Each row comes from the steps of one walk. Every step used is in the known rows, and no mark comes twice. Write the walk behind each row, first mark first.
Known rows
sizul moko padom: -1.385 -0.637  0.269 -2.134 -1.321  2.124  2.675 -1.318 -1.296  0.281  0.747 -1.520  3.727 -0.763  1.991 -4.704  0.611 -1.292 -0.016 -1.060
kose ziviz moko gona sazu:  1.571 -1.182 -4.209  3.745  4.954 -2.073 -1.388 -0.391  0.650 -2.373 -3.537 -3.216  3.347 -1.402 -2.339  1.128  2.709 -0.681 -1.585  0.119
sizul kose ziviz: -1.032 -2.059 -1.038  1.397  3.898 -0.758  1.751 -1.093  2.910  0.983  1.320  1.480 -1.426  0.925 -0.568 -1.895 -0.309 -0.040 -2.736  0.084
sizul kose ziviz sazu: -3.057  0.620 -2.667  2.910  5.211 -0.613  4.054 -1.617  2.600  1.796  0.898  0.490 -1.253  1.956 -2.771 -3.183  0.265  0.743 -3.793 -1.279
ziviz sazu gona: -0.713  2.735 -3.968  1.273  1.210  0.509  3.855 -4.216  2.451  0.887 -0.654  0.508  0.405  2.739 -1.918 -3.962  0.795  0.007 -1.033 -2.417
moko gona sazu sizul kose ziviz: -0.204 -3.491 -3.230  3.120  9.081 -3.778  0.597 -2.776  1.448 -0.416 -1.080  1.400 -0.233  3.373 -1.392 -1.993  1.847 -0.414 -2.688 -1.702
kose ziviz sazu sizul moko: -3.543  0.242 -5.252  4.130  7.090 -1.279  6.864 -1.722 -2.180  0.419  0.589 -4.898  1.158  1.015 -1.241 -3.455  1.150 -1.623 -3.387 -2.685
moko gona sazu sizul:  0.550 -1.286 -2.300  1.589  5.149 -2.967 -1.217 -1.709 -1.402 -1.389 -2.331 -0.023  0.935  2.722 -0.619 -0.123  1.785 -0.573  0.072 -1.988
kose sizul moko:  1.336 -2.218 -2.901 -1.127  0.916  0.948  4.952 -0.389  0.511 -1.400  0.574  0.649  3.697 -2.297  1.122 -3.175  1.239  1.229 -2.518 -0.081
ziviz sazu sizul: -2.862  1.806 -3.719  2.225  3.826 -1.482  3.004 -1.141 -2.335  0.660 -0.483 -1.408 -1.875  3.057 -2.475 -2.037 -0.152 -0.142 -1.958 -3.142
gona sazu:  1.125 -0.029  0.271  3.211  2.991 -0.030  0.395 -0.170 -2.462 -0.420 -1.995 -0.334  0.733 -0.939 -1.496  0.637  1.321  0.718  0.999  0.446
sizul moko:  0.247 -1.197 -1.638 -0.829  0.239  0.482  4.117 -1.262 -0.831 -0.071  0.769 -1.801  2.424 -1.134  1.071 -1.869  1.370 -1.321 -0.462  0.919
gona moko padom: -1.644  0.579  2.250  0.479 -0.724  1.905 -3.449  2.065  0.001  1.219 -1.251  0.474  0.066 -1.487 -0.825 -2.062 -2.119  0.199  2.574  0.504
sazu gona moko padom: -0.184  0.629  0.093  0.207 -0.902  2.228 -1.706 -1.513  2.630  1.409 -1.177  1.586  0.069  0.290 -0.494 -4.674 -2.164 -0.514  2.492 -0.405
gona moko sizul kose ziviz sazu: -3.123  0.736 -5.559  3.469  6.790 -0.739  1.462 -1.042  2.569  4.875 -2.549 -1.612  0.058  0.440 -3.628 -0.142 -1.912  1.520 -0.996  0.472
sazu gona moko sizul:  1.358 -0.075 -5.400  0.353  1.300  0.080 -0.657 -2.779  2.258  3.360 -2.684 -0.707  1.457  0.249 -0.685  0.417 -2.202 -0.010  2.907  0.827
kose sizul moko gona sazu:  2.912 -2.470 -3.129 -0.564  3.443 -0.333  2.996 -1.349  1.215 -2.780 -1.794  0.707  6.698 -1.722  0.767 -2.466  3.577  1.889 -1.491 -0.077
padom moko gona sazu sizul: -1.494 -1.737 -4.323  2.917  4.042 -1.126 -2.319 -0.539 -0.731 -1.566 -2.028 -0.786  2.592  1.245 -3.407 -0.347 -0.315 -0.107  0.539 -0.009
padom moko gona sazu: -0.783 -0.899 -2.466  1.965  1.596  0.695 -2.891  0.151  1.364 -1.339 -2.178 -0.520  4.865 -0.984 -3.154  0.409  0.348  0.671  1.478  1.890
kose sizul moko gona:  1.504 -2.455 -3.352 -3.945  0.503 -0.310  2.609 -1.352  3.507 -2.199  0.024  1.193  6.214 -0.958  2.049 -3.228  2.349  1.015 -2.417 -0.539
padom moko sizul kose ziviz sazu: -5.663  0.063 -7.911  3.220  5.074  0.876  2.597 -1.785  2.763  3.858 -0.656 -2.361  3.214  0.648 -4.759 -0.684 -2.586  1.661 -2.785 -0.091
ziviz sazu sizul moko gona: -2.236  0.709 -5.718 -1.048  3.557 -2.523  4.671 -3.536 -0.063 -0.299 -0.732 -2.473  2.578  3.448 -0.234 -3.979  2.559 -1.894 -2.457 -2.938
sizul moko gona sazu:  1.783 -1.158 -2.015 -0.256  2.848 -0.888  2.148 -2.604 -0.192 -1.588 -1.993 -1.347  5.271 -0.436  0.732 -1.235  3.855 -0.906  0.568  0.719
kose sizul:  0.721 -1.108 -1.203 -0.220  0.779  0.609  0.921  0.887  1.239 -1.360  0.144  2.172  1.285 -1.231  0.040 -1.372 -0.025  2.629 -1.951 -0.824

Write each row's walk
-5.448  0.763 -3.420  2.867  5.385  0.457  5.659 -1.721 -2.533  0.865  1.005 -4.942  2.255  1.252 -0.416 -5.933  0.405 -1.329 -2.965 -4.425 : kose ziviz sazu sizul moko padom
 0.021 -1.451 -3.834 -0.736  2.632 -0.917 -0.691 -1.109  1.408  3.972 -2.082  1.378 -0.405  0.556 -1.525  0.995 -2.325  0.521  1.230  2.159 : gona moko sizul kose
-3.386  0.413 -6.021  1.737  5.981 -1.053  3.341 -3.090  2.062  4.074 -0.718 -1.714  1.540  2.008 -2.112 -0.840 -0.481  1.567 -2.954 -1.615 : moko sizul kose ziviz sazu
-3.155  0.170 -5.937  1.552  6.477 -2.683  4.544 -2.794  0.992 -0.275 -0.062 -4.257  3.440  2.448 -0.400 -3.592  2.209 -1.774 -3.413 -3.127 : kose ziviz sazu sizul moko gona
 0.168 -0.971 -3.770  3.165  2.306 -0.766  0.604  0.710  0.088 -1.327 -1.003 -3.244  0.465 -1.716 -1.643  0.504  0.423 -1.112 -2.727  0.109 : kose ziviz moko
 2.076 -1.760 -5.987  2.357  4.211 -3.765 -0.486 -1.662 -2.497 -2.601 -3.855 -1.484  0.850  1.884 -2.302  0.107  2.289 -1.424 -1.484 -1.567 : ziviz moko gona sazu sizul
-0.467 -2.075 -3.798  0.161  2.726 -1.580  4.789 -1.962 -2.997 -0.106  0.842 -2.055  0.452  1.019  0.938 -2.604  0.883 -2.497 -1.464 -1.120 : sazu sizul moko
 0.657 -2.396 -3.410  0.618  6.061 -3.725  0.621 -3.614  0.462 -0.136 -1.403  3.247 -0.941  4.551 -1.191 -2.231  1.813 -0.409 -1.600 -1.533 : moko gona sazu sizul kose
-0.411  3.106 -3.781  2.937  1.978  0.663  1.667 -2.205  2.581  1.779 -2.114  0.342 -1.244  1.105 -3.178 -3.159 -0.688 -0.009  0.913  0.127 : ziviz sazu gona moko
-0.520 -1.870 -0.767 -2.501 -0.444  2.376  3.593 -0.531  0.058 -1.088  1.084  0.730  5.262 -2.087  1.978 -5.898  0.580  1.241 -2.155 -2.059 : kose sizul moko padom
-0.595  1.249 -7.811  0.629  3.694 -0.199  3.148 -5.496  3.776  4.961 -2.713  1.559 -0.277  3.066 -3.375 -3.242 -1.588  0.792  0.180 -0.002 : ziviz sazu gona moko sizul kose
 0.433 -2.145 -6.179  1.992  5.273 -0.774  0.947 -3.884  5.289  4.337 -1.537  0.953  0.302  1.228 -1.397 -1.452 -2.377  0.319  0.035  0.823 : sazu gona moko sizul kose ziviz
-1.725 -0.849 -2.455 -1.071 -1.412  0.688 -3.230  0.233  3.799 -1.049 -0.363 -0.030  4.191  0.043 -1.845 -0.446 -1.220  0.220  0.388  1.523 : padom moko gona
-1.356  2.453 -3.958  5.612  4.784  0.622  1.685 -1.172  3.658  1.701 -1.456 -1.538 -0.713  0.223 -3.342 -3.013 -0.776  0.332 -0.235 -0.280 : kose ziviz sazu gona moko
 0.420 -2.572 -4.974  2.194  3.201 -1.602  2.382 -0.996  1.955 -0.171  0.011  0.053 -1.341  0.255 -2.080 -1.594  0.412 -1.328 -4.277  0.406 : sizul kose ziviz moko
-2.631 -0.747 -5.197  0.188 -0.291  1.723 -1.389 -0.096  0.304  2.228 -1.119 -2.750  4.341 -1.377 -2.050  2.031 -3.144  0.935  1.307  1.243 : padom moko sizul
 0.913 -2.073 -7.995 -1.464  1.074 -1.977  2.074 -3.105  0.237  2.089 -2.242 -0.102  0.825  1.370 -1.546  0.347 -0.435 -0.629 -2.327  0.288 : ziviz moko sizul kose
 1.470 -1.540 -6.165 -0.575  2.280 -0.578  1.012 -4.697  4.195  4.156 -2.060  2.716 -0.320  2.297 -1.336 -1.769 -2.140 -0.115  1.170  1.198 : sazu gona moko sizul kose
 1.754 -2.732 -5.119  2.787  5.795 -2.884  0.558 -2.211  2.558 -1.368 -2.810  0.461  1.402  0.483 -2.560 -1.270  2.815 -0.715 -3.270  0.472 : sizul kose ziviz moko gona sazu
-1.456 -1.966 -2.961  1.026  1.565  0.110  0.967 -1.099  1.532  0.197  0.269  0.345 -0.056  0.355 -1.398 -4.368 -0.215 -1.307 -3.792 -1.206 : sizul kose ziviz moko padom
-3.730  1.271 -3.669  4.944  6.856 -1.660  2.925 -0.356 -1.158  0.662 -0.040 -3.249 -1.427  2.208 -2.352 -1.671 -0.189 -0.048 -3.066 -3.659 : kose ziviz sazu sizul
-2.013  0.413 -8.209  1.809  6.048 -0.556  5.209 -6.662  4.633  4.328 -0.556 -0.320  1.696  3.904 -1.806 -3.179 -0.256  0.549 -2.935 -2.397 : moko sizul kose ziviz sazu gona
 0.654 -2.152 -3.439  3.244  5.900 -1.547  5.375 -2.112 -5.532 -0.701 -0.976 -2.400  1.059  0.153 -0.646 -1.777  2.224 -1.568 -0.388 -0.838 : gona sazu sizul moko
-0.381 -3.774 -7.245  0.482  5.377 -4.703  0.811 -2.650  2.792 -1.038 -0.385  0.554 -1.125  3.806 -1.523 -2.378  0.783 -2.258 -5.242 -1.723 : sazu sizul kose ziviz moko gona
 0.527 -1.180 -2.220 -3.582 -0.168 -0.910  1.672 -2.307  2.348 -1.038 -0.046 -0.930  4.813  0.277  1.955 -2.105  2.373 -1.484 -0.430  0.417 : sizul moko gona
 1.465 -0.146 -0.336  0.677  2.758 -1.192 -1.891 -1.113  0.701 -1.287 -2.653  0.324  2.863  0.509 -0.536  0.572  2.444  0.534  0.886 -0.091 : moko gona sazu
